Each row was made from one small tree. Brackets hold a mark, then the marks that hang from it, in the order of their numbers. Every link used is in the known rows. Write each row's tree.
Known rows:
[k_335 [k_438 [k_129 k_467]]]: [  2  35  14 -12  38  -1 -44  -8 -10  47 -26 -45  52 -14  19]
[k_934 [k_858 [k_438 [k_129 [k_467 k_116]] k_335]]]: [ 20  86   6  13  47  28 -29   5 -12  11 -22   4   6 -34  33]
[k_934 [k_858 [k_438 [k_129 [k_467 [k_116 k_414]]] k_335]]]: [ 19 102   7  11  46  16 -25  11  -9  11 -25   6   3 -27  42]
[k_438 [k_129 [k_467 [k_116 k_414]]] k_335 k_858]: [  9  37 -26  49  44   3   8  27 -20  -1 -34 -12  65 -54  47]
[k_858 k_438]: [ 20  40   0  -9  34  30 -37 -22  13  43 -30 -30 -13 -23  35]
[k_467 k_116 k_129]: [-18  16 -25  29  41  32 -39  18 -16  15  -3 -18  -3 -70  21]
[k_438 [k_129 k_467] k_335 k_858]: [ 16   5 -20  50  43  10  -1  15 -19  17 -39 -22  72 -58  39]
[k_116 k_414 [k_467 [k_129 [k_438 k_335 k_858]]]]: [ 11  48  -6 -30  48 -42 -21  13   4  54 -38 -22  -8 -12  71]
[k_335 [k_438 k_129 k_858]]: [  3  58  19   4  30   8 -34  18 -17  27 -26 -30  59 -19  21]
[k_858 [k_438 [k_129 [k_467 k_116]] k_335]]: [ 29  17 -24  21  37  14  -2 -20  -2  28 -31 -38  36 -21  30]
[k_934 [k_858 [k_438 [k_129 k_467] k_335]]]: [ 25  76  11  12  46  25 -32   0  -9  23 -27  -2   8 -32  34]
[k_438 k_129 k_335 k_858]: [ 18   1 -12  68  32  19   8  23 -20  17 -47 -22  71 -64  32]
[k_335 [k_438 k_129]]: [  3  32  19   0  30   6 -38  -2 -11  47 -31 -45  52 -18  14]
[k_129 [k_438 k_858] k_467]: [  9  36 -13 -25  57  -5 -52 -22  -4  28 -14 -19  -1 -23  60]
[k_335 [k_438 k_858]]: [ -6  88  27 -11  39  16 -41  10  -5  27 -35 -22  17 -17  29]
[k_129 k_438 [k_467 [k_116 k_414]]]: [ -1  53 -21 -31  59 -18 -44 -25   1  23 -13 -20 -17 -16  64]
[k_467 [k_129 k_438]]: [  6 -22 -18  22  36   3 -40  -7 -15  51 -14 -44   5 -42  29]

Which tree is each row?
[  1  60  14  -8  38   2 -40  12 -16  27 -20 -30  59 -15  26] : [k_335 [k_438 [k_129 k_467] k_858]]
[ 10  -9 -22  43  38   0 -15   4 -21  36 -26 -37  17 -42  33] : [k_467 [k_129 [k_438 k_335 k_858]]]
[ 35   3 -14  33  27  17   2 -18  -1  41 -42 -44  38 -23  26] : [k_858 [k_438 k_129 k_335]]
[  7  26 -29   0  63  -7 -19 -37  -5  22 -30 -27  -4 -24  50] : [k_129 [k_438 k_335] [k_467 k_116]]
[ -4  61  10 -14  38  -9 -37   2 -10  35 -23 -38  47  -9  27] : [k_335 [k_438 [k_129 [k_467 [k_116 k_414]]]]]
[ -8  26 -32  27  42  14 -30  19 -26   0   6 -15   5 -49  32] : [k_467 k_116 [k_129 [k_438 k_858]]]
[ -3  45   9 -11  40   3 -41  -4 -12  35 -20 -39  50 -16  18] : [k_335 [k_438 [k_129 [k_467 k_116]]]]
[-10  58 -31  22  40 -10 -21  31 -20   0  -1 -13  -1 -35  49] : [k_467 [k_116 k_414] [k_129 [k_438 k_858]]]
[  5  74 -28   0  62 -21 -10  -9  -7   2 -29 -11   0 -15  69] : [k_129 [k_438 k_335 k_858] [k_467 [k_116 k_414]]]
[ -3   4 -36  43  43   8 -11   2 -23  14 -14 -31   6 -47  25] : [k_467 k_116 [k_129 [k_438 k_335]]]
[ 11 -26 -21  41  38  -2 -18 -10 -16  50 -30 -48  11 -41  28] : [k_467 [k_129 [k_438 k_335]]]
[ -4  35 -34  38  41 -16  -1  14 -17  13 -20 -28   0 -33  43] : [k_467 [k_116 k_414] [k_129 [k_438 k_335]]]
[ -4  71   9  -8  40   6 -38  16 -19  14 -14 -24  58 -17  26] : [k_335 [k_438 [k_129 [k_467 k_116]] k_858]]
[ 11  35  -6 -33  48 -43 -23   3   7  64 -41 -29 -12 -11  68] : [k_116 k_414 [k_467 [k_129 [k_438 k_335]]]]
[-20  49 -23  24  39   8 -30  30 -11  15  -9 -16  -9 -57  39] : [k_467 [k_116 k_414] k_129]
[ -4  22 -36  46  44  10  -8  16 -27  -1 -10 -20  11 -48  30] : [k_467 k_116 [k_129 [k_438 k_335 k_858]]]
[ 26  74  15  21  40  29 -27   5 -10  24 -31  -2   8 -35  30] : [k_934 [k_858 [k_438 k_129 k_335]]]
